Each row was made from one path, in order. Every step used is in the known rows, and no mark comes twice. Write each row's path.
In the rows, 100 means zero.
Known rows
G R: [104,86,100,92,78,102,100,105,104,88,104,98,105,117,86,93,84,114,108,93,97,104,95,76,100,106,101,96,106,101,127,101,109,82,71,100]
R Y T B X L: [109,74,130,94,99,136,93,80,79,103,102,92,114,119,40,85,68,115,113,87,91,116,106,45,125,107,103,89,109,96,120,90,99,77,77,95]
D E T B X: [110,88,96,89,93,130,104,104,89,101,107,105,117,106,68,103,77,111,108,102,91,113,92,79,122,119,105,101,106,91,125,72,103,71,79,99]
Y D E: [104,91,87,95,85,94,105,118,95,91,107,107,98,112,88,113,75,112,117,100,111,112,102,70,102,113,97,95,104,94,117,89,107,77,75,112]
T Y Q G D: [127,84,118,107,94,119,99,90,93,95,105,107,103,121,117,101,87,110,119,110,105,114,89,70,116,111,103,88,95,101,116,106,106,102,70,106]
E Q Y: [105,81,117,97,87,119,94,120,88,96,103,102,109,107,97,87,80,101,97,111,102,104,96,85,93,120,101,97,110,95,111,94,92,89,74,119]
Q Y D E T B: [90,90,81,89,96,85,96,128,88,100,110,110,105,104,76,119,79,111,104,106,109,104,97,80,127,121,93,97,109,91,133,83,97,91,84,114]
R G D E V: [115,102,119,94,105,93,111,102,89,98,108,110,108,116,117,115,92,113,106,102,95,116,100,105,79,108,100,97,97,92,120,109,112,59,74,107]
D E Q: [109,85,119,96,83,125,105,120,91,99,108,107,107,104,121,96,77,102,109,98,97,114,95,80,92,117,103,99,106,99,109,84,110,80,72,116]
Y Q: [126,89,112,94,82,113,95,107,92,90,101,103,101,120,117,96,77,112,108,100,106,111,88,61,101,114,105,94,108,96,118,99,105,98,71,106]
L X: [112,83,104,97,94,108,102,96,94,89,105,99,118,113,62,93,74,106,113,93,109,105,90,77,101,120,105,95,106,92,119,95,97,81,77,96]
B X: [119,86,102,96,85,132,103,99,92,89,101,98,114,116,56,86,76,111,109,108,98,112,99,77,100,113,108,97,103,91,110,89,97,63,73,99]
G D E Q Y T: [118,83,128,97,93,117,94,128,90,100,108,110,99,108,120,91,76,108,109,104,97,121,105,85,107,113,93,93,99,102,104,94,115,87,78,125]
V E Q: [98,81,141,98,81,133,104,101,86,100,115,94,114,119,119,91,83,98,101,97,100,110,98,69,92,113,106,100,106,97,116,90,100,88,73,104]
C Y Q G D: [140,85,120,105,88,129,105,99,101,96,107,109,114,124,102,97,82,113,119,97,102,116,84,53,97,111,103,90,89,96,113,107,104,106,74,98]
R Y C: [104,92,120,103,92,108,99,80,90,84,101,92,111,110,76,83,74,101,112,105,102,105,96,66,90,104,101,93,110,102,116,88,85,79,75,110]
Q G R: [107,80,110,94,78,108,110,95,108,90,110,102,112,122,89,90,86,109,113,89,97,98,91,72,109,107,105,96,101,102,137,102,110,88,69,105]
G D E Q: [109,84,114,103,86,129,104,123,95,101,109,111,107,110,124,100,81,112,113,101,95,123,93,84,92,114,100,97,98,99,105,91,112,72,75,115]
Q G R Y: [100,78,120,99,84,107,107,75,102,92,107,99,112,126,81,88,79,107,114,84,87,96,91,77,108,104,107,94,109,103,135,99,104,89,69,112]
K G: [107,90,106,100,79,112,104,98,99,95,95,90,112,106,91,85,85,103,108,98,102,113,90,82,101,109,106,97,105,92,125,97,101,91,71,98]
G D: [109,85,92,101,88,117,101,99,99,94,103,100,107,119,90,97,82,114,112,108,104,117,91,76,96,109,102,94,97,95,111,102,104,70,76,100]
R G: [116,87,117,94,92,108,101,91,91,92,99,95,112,119,85,99,83,108,109,110,104,105,93,91,85,108,109,96,106,93,126,99,110,77,72,101]
Y D E V: [101,101,91,92,92,80,111,125,91,92,113,111,98,111,101,115,84,105,107,92,109,110,108,80,98,113,93,98,107,95,119,98,97,68,74,109]
D E V: [108,102,107,88,93,92,111,108,90,96,109,107,102,106,112,107,82,101,103,94,98,111,101,80,91,114,99,100,104,95,116,100,99,67,71,108]
K G D E V: [106,105,107,100,90,98,114,109,97,102,103,105,109,103,123,101,92,109,106,91,92,123,98,95,96,107,97,99,94,92,120,107,103,72,73,106]
G D E T B X L: [102,82,104,94,97,135,102,96,88,110,112,114,117,108,69,107,81,130,108,100,86,130,92,64,119,119,101,96,89,87,117,90,108,73,80,100]
Q E: [106,84,113,93,84,101,95,86,94,99,103,96,113,115,105,102,80,90,114,102,100,109,87,71,94,119,107,97,106,98,116,102,97,69,71,109]
G R M: [118,88,98,91,82,110,101,108,103,100,106,90,104,121,68,89,82,122,113,86,97,105,92,84,103,97,107,94,108,96,131,98,113,71,72,94]
X L: [100,81,115,94,86,113,99,89,90,99,103,101,105,110,80,94,79,114,107,99,103,116,93,52,94,116,104,93,98,92,113,107,102,87,70,102]
Y D E Q G R M: [113,79,111,98,80,116,114,138,106,107,121,109,107,120,94,100,84,118,122,77,96,104,98,89,114,101,103,95,107,99,136,86,121,82,73,117]
Q Y T B X: [124,83,107,88,96,125,90,111,85,94,100,93,115,113,45,86,73,110,107,107,103,106,110,65,128,112,100,94,108,95,125,87,96,71,80,99]
K G R: [101,90,106,97,72,103,103,102,109,92,97,93,111,108,92,84,90,112,107,87,93,108,93,89,107,103,102,98,104,98,135,102,109,95,71,97]
K G R Y Q: [112,90,128,101,77,105,93,95,98,94,94,99,107,119,116,84,81,118,106,78,84,108,89,82,113,102,103,92,114,99,133,100,107,114,70,110]
C Y D E: [115,94,92,99,87,99,107,118,97,93,105,106,104,107,64,112,74,106,120,96,110,113,103,60,91,112,95,92,98,94,107,89,103,85,78,99]

Write each row's path
[107,97,111,104,97,101,98,89,91,82,100,90,106,97,77,88,84,97,113,119,113,107,102,67,98,106,97,91,101,106,113,93,88,85,74,98]
T Y C
[108,88,122,94,88,113,98,121,86,100,105,110,106,99,110,96,77,104,101,107,97,109,99,83,92,121,100,97,106,95,109,89,102,87,74,129]
D E Q Y
[96,84,143,96,85,121,96,102,81,101,113,97,113,113,108,91,83,100,94,106,99,105,102,75,93,118,103,98,106,92,114,94,92,94,74,115]
V E Q Y
[118,87,109,100,96,111,101,93,95,95,100,99,112,124,90,103,88,116,111,112,102,113,91,97,85,106,107,94,98,93,120,105,113,67,75,99]
R G D
[144,91,123,102,89,123,110,101,98,100,108,118,110,116,115,106,78,115,124,94,97,119,86,53,96,114,101,90,86,95,110,102,114,105,74,107]
C Y Q G D E
[101,101,117,100,100,95,101,91,90,88,108,102,101,86,98,96,83,95,110,116,104,114,97,80,106,111,96,94,100,106,114,81,97,98,75,106]
D E T Y C
[109,80,129,95,77,121,114,118,104,98,116,113,112,111,124,93,85,106,114,83,86,104,94,80,105,112,104,100,101,106,129,90,119,92,68,121]
D E Q G R
[115,79,119,87,97,125,89,100,80,101,103,98,113,110,38,87,75,120,105,102,101,114,110,47,127,116,98,90,102,90,121,98,97,82,78,99]
Q Y T B X L
[101,94,89,100,94,88,101,109,88,92,104,103,94,103,80,114,80,103,119,109,113,111,107,76,111,112,95,90,104,100,110,89,106,82,75,107]
T Y D E
[109,80,105,92,90,137,100,92,84,102,104,99,121,111,44,95,78,124,108,101,97,115,98,45,111,116,105,94,99,88,121,96,96,69,75,91]
T B X L
[99,92,108,96,98,99,100,92,89,98,104,103,96,96,97,103,81,95,108,108,99,114,93,90,113,116,102,95,103,100,112,85,107,97,73,105]
D E T Y
[134,90,128,94,86,108,89,92,92,100,100,103,113,114,115,104,76,93,116,94,100,114,83,52,86,121,104,93,101,98,108,106,98,99,73,100]
C Y Q E
[113,79,128,98,83,130,115,111,95,100,113,110,113,108,125,95,80,97,115,96,95,108,90,75,100,117,107,99,103,99,120,85,111,87,69,122]
D E Q G
[123,90,114,99,92,108,90,96,85,91,97,99,96,111,110,99,80,105,109,110,108,111,93,68,109,112,102,90,108,101,110,100,102,103,70,100]
T Y Q
[149,87,124,95,83,122,105,108,106,103,109,101,111,124,79,89,81,120,121,76,95,103,85,60,103,100,107,90,100,97,133,102,114,105,70,91]
C Y Q G R M
[114,87,132,102,87,118,97,128,94,104,101,104,105,100,127,83,83,107,109,98,92,124,103,96,113,110,94,94,99,99,114,94,115,99,77,124]
K G D E Q Y T
[129,86,118,95,88,115,98,106,98,91,100,90,105,113,66,84,73,94,118,92,108,114,102,57,97,106,99,92,102,102,110,95,104,95,76,84]
C Y T
[115,86,106,100,88,116,115,93,100,99,110,111,109,116,106,105,81,112,122,102,97,116,90,73,103,111,104,95,90,95,119,97,114,75,72,116]
Q G D E
[101,75,144,106,84,143,113,94,93,104,122,101,121,128,124,92,90,103,109,97,95,112,93,72,100,111,107,98,94,97,120,96,104,86,73,109]
V E Q G D
[102,86,129,103,86,103,107,75,102,83,109,99,116,117,81,80,81,108,116,90,92,95,95,68,102,100,102,93,105,108,136,95,94,90,71,113]
Q G R Y C
[107,74,132,96,86,106,102,83,103,90,108,95,105,130,85,79,75,101,118,75,89,100,100,73,124,99,104,91,112,110,137,97,113,97,70,108]
Q G R Y T
[88,89,129,97,96,107,99,74,84,99,112,90,104,110,93,98,87,91,100,107,99,109,96,80,113,112,104,95,105,98,118,91,96,102,73,92]
V E T Y
[109,87,115,100,92,119,98,123,89,103,107,114,106,105,117,100,81,113,105,111,96,117,97,87,92,119,97,95,97,94,104,95,105,81,77,129]
G D E Q Y
[97,79,103,100,85,107,93,138,91,93,108,106,106,112,86,97,81,105,100,109,112,104,103,86,100,119,96,94,112,94,114,91,90,88,77,121]
E Q Y D
[111,81,116,95,87,133,100,88,88,96,103,103,113,111,50,86,76,121,105,103,95,119,99,56,98,116,106,94,96,87,107,100,98,75,71,99]
B X L
[121,79,133,101,87,119,101,78,89,95,104,105,107,128,111,93,72,105,113,92,95,103,84,63,110,112,110,92,111,97,125,96,99,105,69,118]
R Y Q G
[95,88,88,94,87,93,104,120,98,94,111,111,97,110,94,111,77,105,108,99,106,114,94,86,112,116,98,97,107,94,120,82,108,92,78,111]
Y D E T
[118,82,120,105,96,117,98,90,96,97,110,110,101,119,122,99,89,105,110,109,100,116,80,84,126,113,104,90,98,101,120,100,105,116,72,103]
E T Y Q G D
[86,86,100,105,77,89,100,103,104,92,99,94,107,118,73,90,83,114,110,79,95,104,100,91,114,100,97,92,115,98,135,95,100,95,74,106]
K G R Y D
[116,99,132,93,98,83,90,91,82,100,104,103,102,110,148,109,89,85,104,100,98,109,94,76,102,119,99,94,110,104,113,115,89,85,68,104]
T Y Q E V
[100,77,140,101,83,120,110,99,97,101,112,111,112,116,116,91,78,105,114,78,78,101,93,83,105,109,105,97,110,106,127,86,112,92,69,129]
D E Q G R Y
[138,92,118,96,86,119,96,107,94,92,100,103,107,115,94,95,75,108,111,96,106,113,89,54,89,115,102,92,101,96,108,99,100,107,73,93]
C Y Q
[113,82,100,97,96,141,114,97,96,104,115,113,124,116,76,104,83,117,115,102,87,117,87,81,129,116,106,99,92,91,129,79,107,70,80,104]
Q G D E T B X
[109,96,130,97,91,109,99,123,88,90,107,109,111,89,110,88,79,104,104,114,102,107,102,75,87,118,94,96,102,100,111,84,94,89,76,130]
D E Q Y C
[105,94,120,107,102,104,110,83,98,92,114,109,108,97,105,98,89,100,118,116,99,116,91,82,114,109,97,92,89,106,119,89,101,98,76,111]
Q G D E T Y C
[106,83,110,99,90,115,114,93,103,101,115,114,108,115,112,103,83,106,114,101,93,118,82,88,112,114,105,98,93,96,123,91,113,91,74,115]
Q G D E T
[112,82,118,101,78,113,115,136,109,96,117,116,113,111,90,101,84,106,121,78,97,105,101,70,98,111,94,95,98,104,122,88,112,100,74,110]
C Y D E Q G R
[101,86,148,103,84,116,111,97,100,91,116,110,117,106,116,82,80,103,115,84,83,101,97,75,98,105,99,95,106,112,130,83,103,93,71,129]
D E Q G R Y C
[99,82,92,91,91,115,99,106,94,97,107,95,113,112,86,102,82,103,104,101,104,107,85,76,117,115,104,100,111,97,134,84,97,86,79,91]
E T B
[115,86,124,96,82,104,90,94,95,90,101,104,100,127,110,92,74,119,107,83,89,104,91,71,106,106,103,91,116,103,125,100,107,102,71,111]
G R Y Q
[87,82,126,99,85,110,96,122,83,98,117,100,109,118,97,99,83,105,97,104,110,104,109,75,100,117,97,96,109,91,118,91,90,95,78,117]
V E Q Y D
[104,90,84,94,94,103,104,126,96,100,110,106,111,104,64,119,78,105,114,92,109,111,94,64,112,116,94,96,103,94,124,78,100,95,85,91]
C Y D E T B
[129,91,119,105,97,111,104,90,90,98,106,115,100,113,130,109,82,112,123,107,99,117,91,69,117,112,101,88,92,101,112,102,115,104,71,115]
T Y Q G D E
